Every row comes from one small tree of marks. The marks that hang from a mark follow it in brackets, in the order of their numbers. Every link used is in the known rows. Which tree was each row made from?
Known rows:
Z_60[Z_281]: [  4   0   0  -1   0   8  -1   1  -4   8  -2   0 -10  -5   6   5   4   2
   4  -6   0  -2   3  11  -2 -11  -1  -3   2 -12]
Z_976[Z_483[Z_828[Z_159 Z_839]]]: [ -3  -2  -2   7   5  -7   9  -1 -10 -16 -12   3 -19  -5  12   2  -6   0
  -9  18   4  -5  -4 -19  -1   8  19 -24   1   1]
Z_828[Z_60 Z_159 Z_213 Z_281 Z_782]: [ 10 -13  11   7   1 -24  -1  19 -12  -7  -4   7 -28  -2  18  21  21 -14
   1 -15 -26 -23   2 -10   4   0  18 -16  19   6]
Z_782[Z_828[Z_60 Z_483 Z_839]]: [  8 -10   4  -3  -2  -8   9   8  -7 -13  -5  11 -16  -8   9   9   4  -1
 -13  -9 -17 -18   5   0  -2   3   7 -23  13  -9]
Z_60[Z_281[Z_828[Z_159 Z_213]]]: [ 15  -2   4  14  -4  -7   6  14  -5   2  -8   3 -26 -11   9   8  10 -18
   0  -4   3 -12  12  -3  -3   6  17 -18   8 -12]
Z_273[Z_839[Z_63]]: [ -6  10 -12   3   0  13   2   3   5   0  -2  -6  -9  -8  15  -4  -9   2
 -10  24  -3   1   3   2   0 -12   5 -11   1 -16]
Z_213[Z_828]: [  4  -2   3  15  -2   5   5  -3   0  -2  -8  10  -6  -1  -6   3  -3   2
  -6  12  -2   2   0   3 -10  -2   0 -10   2 -11]
Z_828[Z_839[Z_273]]: [-10  -6   0  -5   0   5  -1  -2 -11  -5  -2   1  -9 -18  11  -3   5   3
  -8   4  -5  -8  -5  -4 -15   0   0 -15   4  -6]
Z_213[Z_828[Z_839[Z_63 Z_273]]]: [-19   2   4  11  -4   2   7   0  -1 -10 -12  10  -7 -10   7  -5  -3  -4
 -17  15 -12  -1  -4  -4 -18   9   4 -23   0 -13]
Z_273[Z_839]: [  3   3 -10  -3   4  17  -1   0  -3   0   1  -6 -13  -9   8  -2  -5   7
  -6  16   2  -2   4   1   0 -14  -1  -7   5 -13]
Z_976[Z_483[Z_828[Z_839[Z_63]]]]: [ -9   8  -2  10   2  -4  10  -2   0 -12 -14   2  -8   1  17   1 -17   3
 -13  25  -5   4  -5 -11  -7   3  22 -25   2  -6]
Z_976[Z_483[Z_281[Z_828]]]: [  8  12   7  14  -3  -3   3   1   3  -1  -6  -9  -5   1   8   9  -5   9
 -13  15   3   3  17  -4   4  -2  23 -11  -6  -6]
Z_213[Z_828[Z_281 Z_782]]: [  9  -4  18  15  -2   0   4   4 -11  -4  -5  13 -14   3  -3  15  10   2
  -6  -5 -19   2   6   5   0  -8   9 -10  13 -12]
Z_976[Z_483[Z_828]]: [  1   3  -5  15   2  -7   4  -2   2  -5  -9   3  -4   2   6   5 -12  10
  -6  21   8   3   1  -4  -5  -4  15 -13   2  -1]
Z_159[Z_828[Z_213 Z_782]]: [ 21 -12  10  16   2 -13   9  -3  -8   4  -3   8 -21   1   3  11   1 -10
   4   1 -14  -1   4   1 -14  -9  13 -14  18 -14]
Z_159[Z_828[Z_281]]: [  6   0  13  12  -5   0   2  -1  -5  -5  -4   1 -13  -5   1  11   0  -1
  -5  -4  -7   6   8   7  -7 -12   9 -11   4 -15]
Z_159[Z_828[Z_213 Z_839[Z_63 Z_273]]]: [ -9  -2   5  12  -4 -11   8   0  -4  -6 -11   4 -14 -12  17  -4  -6 -16
 -10   9 -15  -5  -1  -8 -27   4  14 -31  10 -16]
Z_159[Z_828[Z_60 Z_213 Z_839]]: [ 12 -11   9   4   3  -9   9   4  -3 -10  -3   2 -21  -1  13  10  -9 -11
  -2  -2 -20 -12   2 -10 -18   4   8 -25  14  -9]
Z_213[Z_828[Z_60 Z_782]]: [ 10 -12  10  12   4  -9   6   6   0  -4  -2  15 -14   5  -1  17   1   3
  -1   3 -15  -7   1   4  -3   0   1  -7   5  -4]
Z_839[Z_273]: [-10  -4  -4   5  -3  -2  -5  -1  -4   1  -2   3  -2 -15   5  -1   7   5
  -6   8   2  -7  -3   3 -13  -5  -2  -8   0  -4]
Z_60[Z_281[Z_828]]: [ 11   2   7  10  -5   7   3   7   0   4  -3   0 -13 -11   3   9   1   1
  -1  -1   7   1  12  11  -4  -3   9  -7  -2 -19]
Z_752[Z_828[Z_159 Z_782]]: [ 12 -10  10   8  -2 -17  13  -3  -9  -5  -2  12 -25 -11  -5  16  17  -9
   3   3   1  -1   5  -6  -2  -1  15  -8   7 -10]
Z_976[Z_483]: [-5  2 -9 11 -1 -2 -4 -2  0 -2 -8 -2  2 -4  6 -2  4  5 -5 14  2 -6  0 -3
 -3 -4  9 -6  1  0]
Z_159[Z_828[Z_483[Z_281]]]: [ 15   3  10   6  -2  -6   7  -3  -2   4   0   3  -8   0   5  15  -4   1
  -7   0  -9   4  15   6   1 -15  14  -9  -1 -14]
Z_828[Z_159 Z_281]: [ -2  -1   4   6  -4  -3  -2   7 -12  -7  -6   2 -16 -12   7   8  17  -5
  -5  -5  -5  -8   1  -3   4  -4  11 -10   2  -3]
Z_63[Z_839[Z_273]]: [-18  -9   2  11  -4   8  -2  -1   3   2   3  -7  -3 -15  15  -5   0   4
  -4  11   3  -7   3  -5  -6  -2  -6 -10   4  -2]
Z_60[Z_281[Z_828[Z_213 Z_839[Z_273]]]]: [  3  -2   9   3  -5   1   3  11  -9  -1  -5   2 -20 -18  16   3   5  -9
  -6  -7  -6 -13  10  -6 -16   6  11 -25  14 -15]
Z_281[Z_828[Z_159 Z_483 Z_782 Z_839]]: [ 16  -8  11   6  -1  -7  11  11 -17  -8  -4  14 -26 -22  10  13  19 -13
 -10  -1 -11 -16   6 -10   3  10  23 -18   7 -11]
Z_60[Z_281[Z_828[Z_159 Z_483 Z_782]]]: [ 17  -3   9  10  -3  -9   5  16 -11   2  -4  15 -25 -18   8  17  23 -11
  -3 -10  -3 -14  15   5  12   1  19  -6   2 -15]
Z_483[Z_281]: [  8   2   6   0   1   2   3  -5  -4   6   1  -6  -9   4   9   9  -3  10
  -4   4  -5   4   4   4   1 -12   6  -6  -1  -7]
Z_63[Z_839]: [-5 -9  2 10 -1 13  4 -3  3  4  2 -8 -6 -7 12 -1 -2  3  1  9  0 -2  3 -3
  0 -3 -3 -8  6 -4]
Z_782[Z_828[Z_159 Z_213 Z_281 Z_839]]: [  8  -8  11   6  -4  -9  10   7 -22 -16 -15   4 -33  -8  13   4  14 -16
 -11 -17 -19 -11   6 -14  -4   5  19 -36  27 -12]
Z_839[Z_63]: [ -6   4  -5  11  -3   0   2   0   4   3  -6   2  -2  -7   9   0  -2  -2
  -6  14  -4   1  -3   5  -9  -3   9 -10  -2 -10]

Which tree is each row?
[ -1 -11   6   4   3  -3   9   6  -5 -18  -9  10 -23  -5   5   8   2  -7
  -8   3 -11 -15  -5 -12  -3  15   1 -21  -1  -3] : Z_213[Z_828[Z_60 Z_159 Z_839]]
[ 21 -13  11   3   7  -8  13   1 -16  -3  -3  10 -27   4  13  13  -6  -2
   0   3 -17  -3  -4 -11 -14  -1  17 -27  27  -8] : Z_483[Z_828[Z_213 Z_782 Z_839]]
[  7  -4   6   7   7 -16   3   9   0  -4  -4   6 -16  11  15  21  -7  10
   2   1  -4  -5   6   3   7  -6  13  -7   2   1] : Z_976[Z_483[Z_828[Z_60[Z_281] Z_782]]]
[ -8  -5  -1  -7  -3   0  -3   5 -10  -5  -2   9  -4 -22  13   0  14   0
 -12  -1 -11 -17  -2  -5 -10   0   5 -14   8  -4] : Z_828[Z_483 Z_839[Z_273]]
[-10  -5   6   6  -1   6   4  -2  -8 -10  -7  10  -9 -12   0  -2   0   2
 -11   8  -7  -5  -3  -5 -17   5  -2 -19   5 -10] : Z_213[Z_828[Z_839[Z_273]]]
[ 14  -5   7  -2  -6 -13  11   5  -5  -6  -5  12 -13 -11   6  11  12 -15
  -5  -4 -19 -12   8 -17 -14   1  21 -22  30 -12] : Z_752[Z_828[Z_213 Z_483 Z_839]]
[  5  -3  -4  15   4 -22   3  11   8  -7  -8   4  -6   9  15  12 -13   0
  -4  16  -6 -13   2 -12  -8   2  19 -21  13   9] : Z_976[Z_483[Z_828[Z_60 Z_213]]]
[ 25  -4  16  15   1 -17  12   9 -12   4  -3   4 -31   0  13  18   8 -11
  -3   1 -12  -5  15  -9   3   1  26 -19  10  -8] : Z_483[Z_281[Z_828[Z_159 Z_213 Z_782]]]
[  1   3   2  19  -1 -20   2  12  -6 -12 -16   5 -17   2  15  10   5  -8
  -8   7  -6  -9   5 -19   1   0  29 -26  16   6] : Z_976[Z_483[Z_828[Z_159 Z_213 Z_281]]]
[ 16 -10  13   1   3  -4  10  -2 -14  -4  -1  14 -20 -10   5  12   7  -6
  -4  -5 -19  -6   4   0  -6  -6  14 -13  12 -17] : Z_159[Z_828[Z_483 Z_782 Z_839]]
[ 22  -3  17   6   2 -12  10  -3  -8   7   2   8 -17   4   6  21   2   2
  -4  -4 -17   4  15   8   5 -17  17  -7   3 -14] : Z_159[Z_828[Z_483[Z_281] Z_782]]
[ 17  -3  10  12  -2 -20   9  16   1  -2  -2  -2 -24   1  17  19   1 -10
  -7   2  -9 -14  15 -12   2   9  21 -21   2  -1] : Z_483[Z_281[Z_828[Z_60 Z_159 Z_213]]]
[ 11 -11   0   5  -3 -15  12   8 -17  -9 -14  13 -27 -13  11   2  16 -19
 -11  -9 -16 -22   5 -14  -4   7  18 -33  26 -10] : Z_782[Z_828[Z_159 Z_213 Z_483 Z_839]]
[ 20  -3   8  14  -3  -7   5  10  -4   3   0  13 -10 -14   2  15  13  -2
  -7   3  -7  -9  12   5   0  -2  20  -7   7 -13] : Z_281[Z_828[Z_483 Z_782]]
[ 14   1  14  -4   1   0  11  -5  -9  -3   0   2 -15  -2  11  13  -6   0
 -10  -4 -17   2  11  -2  -1 -10  14 -17   3 -16] : Z_159[Z_828[Z_483[Z_281] Z_839]]
[  9  -8   7  -8  -1  -4   7  13  -8  -9  -4   9 -21  -7  13  13   5  -2
  -8 -22 -16 -18   9   7   4  -1   5 -19  12 -14] : Z_782[Z_828[Z_60[Z_281] Z_483 Z_839]]
[  8  -6  23   4   1   7   8   2 -18 -12  -6  11 -21   2   2  14   9   1
  -9 -10 -27   0   2  -3  -3  -2  10 -17  17 -14] : Z_213[Z_828[Z_281 Z_782 Z_839]]
[ -8   0  17  -5  -9  -4   4   1 -11 -16  -2   4 -13 -19   3  10  12  -1
 -12  -7 -10  -2   8  -9 -13  -2  13 -19  14 -12] : Z_752[Z_828[Z_281 Z_839[Z_273]]]
[ 19  -3  16   1  -3 -24  14   2 -10   0   0  13 -23  -4   3  27  19  -7
  -4  -5 -12  -2  17  -8  12  -8  24  -7   8  -8] : Z_752[Z_828[Z_159 Z_483[Z_281] Z_782]]
[ 15 -12   7   0   5 -14   0  14  -4   7   1   6 -20   5  17  18  10  -6
   9 -16 -21 -17   5   3  -2  -7   6  -8  18  -3] : Z_828[Z_60[Z_281] Z_213 Z_782]
[ 12 -11   9  -3   0  -7  10  11  -9  -7  -7   3 -28   2  17   9  -1  -7
  -3 -20 -19 -15   7  -1  -7   3   5 -28  23 -13] : Z_782[Z_828[Z_60[Z_281] Z_213 Z_839]]
[  1   5   5  11  -5   6  10   3   0  -7  -8   1 -12 -14  11   1  -6  -7
 -13  14  -5   1   2  -3 -13   9  18 -22  -1 -20] : Z_281[Z_828[Z_839[Z_63]]]
[  4  -5  11   1  -7  -6   8   9 -21 -17 -12  11 -25 -16   9   8  20 -10
 -17 -17 -17 -15   8  -6   8   2  18 -26  15 -13] : Z_782[Z_828[Z_159 Z_281 Z_483 Z_839]]
[ 12  -3  16  -6   3  -9   9   4  -3  -8   2   2 -17   2  15  19  -9   0
 -10  -7 -23  -7  12  -1   1  -5  12 -16   1  -9] : Z_159[Z_828[Z_60 Z_483[Z_281] Z_839]]
[ 20 -10  11  10  -3 -19  11   0  -4   1  -2  12 -17  -3  -1  17  12  -9
   4  -1 -11  -2   8  -8 -14  -5  19 -13  27 -12] : Z_752[Z_828[Z_213 Z_782]]
[ -3  -3  10  13  -4 -10   3  14  -2 -16  -9  10 -16  -2   2  15   8  -7
  -9  -4 -13 -13   4  -4   5   6   6 -15   0   0] : Z_213[Z_828[Z_60 Z_159 Z_281]]
[ 15  -8  16 -14   6 -10   5   9 -11  -3   6   5 -19   3  21  23   7   5
  -6 -13 -33 -14   7  -3  10  -6  13 -12   8  -1] : Z_828[Z_60 Z_483[Z_281] Z_782 Z_839]
[ 15  -3  10  14  -2  -7  13   8  -7  -3  -8   7 -22  -7  17   7   2 -15
  -8   7 -22  -5   4  -9 -15   8  27 -28  18 -17] : Z_281[Z_828[Z_213 Z_782 Z_839[Z_63]]]
[ 16  -7  -3  12  -6 -14   7   7  -5   1 -10  13 -11  -6   4   4   9  -9
  -9  -4 -12 -14  10   1  -8  -4  15 -23  26 -13] : Z_782[Z_828[Z_213 Z_483]]
[  5  -6   4 -14   1   0  -1  14  -4  -5   1   6 -12  -9  18  13   8  -2
  -2 -17 -19 -21   3   2   4  -2   3 -10   7  -5] : Z_828[Z_60[Z_281] Z_483 Z_839]
[ 22 -11   6  13   5 -14  10   3  -9   5  -3  11 -20   6   8  15  -4  -1
   2   7 -10  -1   0  -4 -12  -7  17 -19  23  -6] : Z_483[Z_828[Z_213 Z_782]]
[ 14  -5   8 -12   3 -13   5  14  -4  -3   0   1 -13   5  26  17   3  -4
  -8 -11 -34 -21   6 -13   1  -3  16 -22  19   3] : Z_828[Z_60 Z_213 Z_483[Z_281] Z_839]
[ -2   7   5  14  -2  -7   0   5  -2 -11 -10   1  -4   3   8  10  -6   9
 -10  10  -2   3   6  -4   1  -9  21 -15   7  -1] : Z_976[Z_483[Z_828[Z_281]]]
[ -1  -8  10  -1   3   1   9  10  -6 -14  -9   9 -27  -3   9  10   2  -8
  -3 -10 -12 -15   0  -5   3  11  -2 -17  -2  -7] : Z_213[Z_828[Z_60[Z_281] Z_159 Z_839]]
[  8  -5  14  15  -3 -12   5  13 -13  -8  -9  23 -19  -7   1  17  25 -10
 -10 -10 -21 -12   7  -3  11  -2  17 -11  11  -6] : Z_213[Z_828[Z_159 Z_281 Z_483 Z_782]]
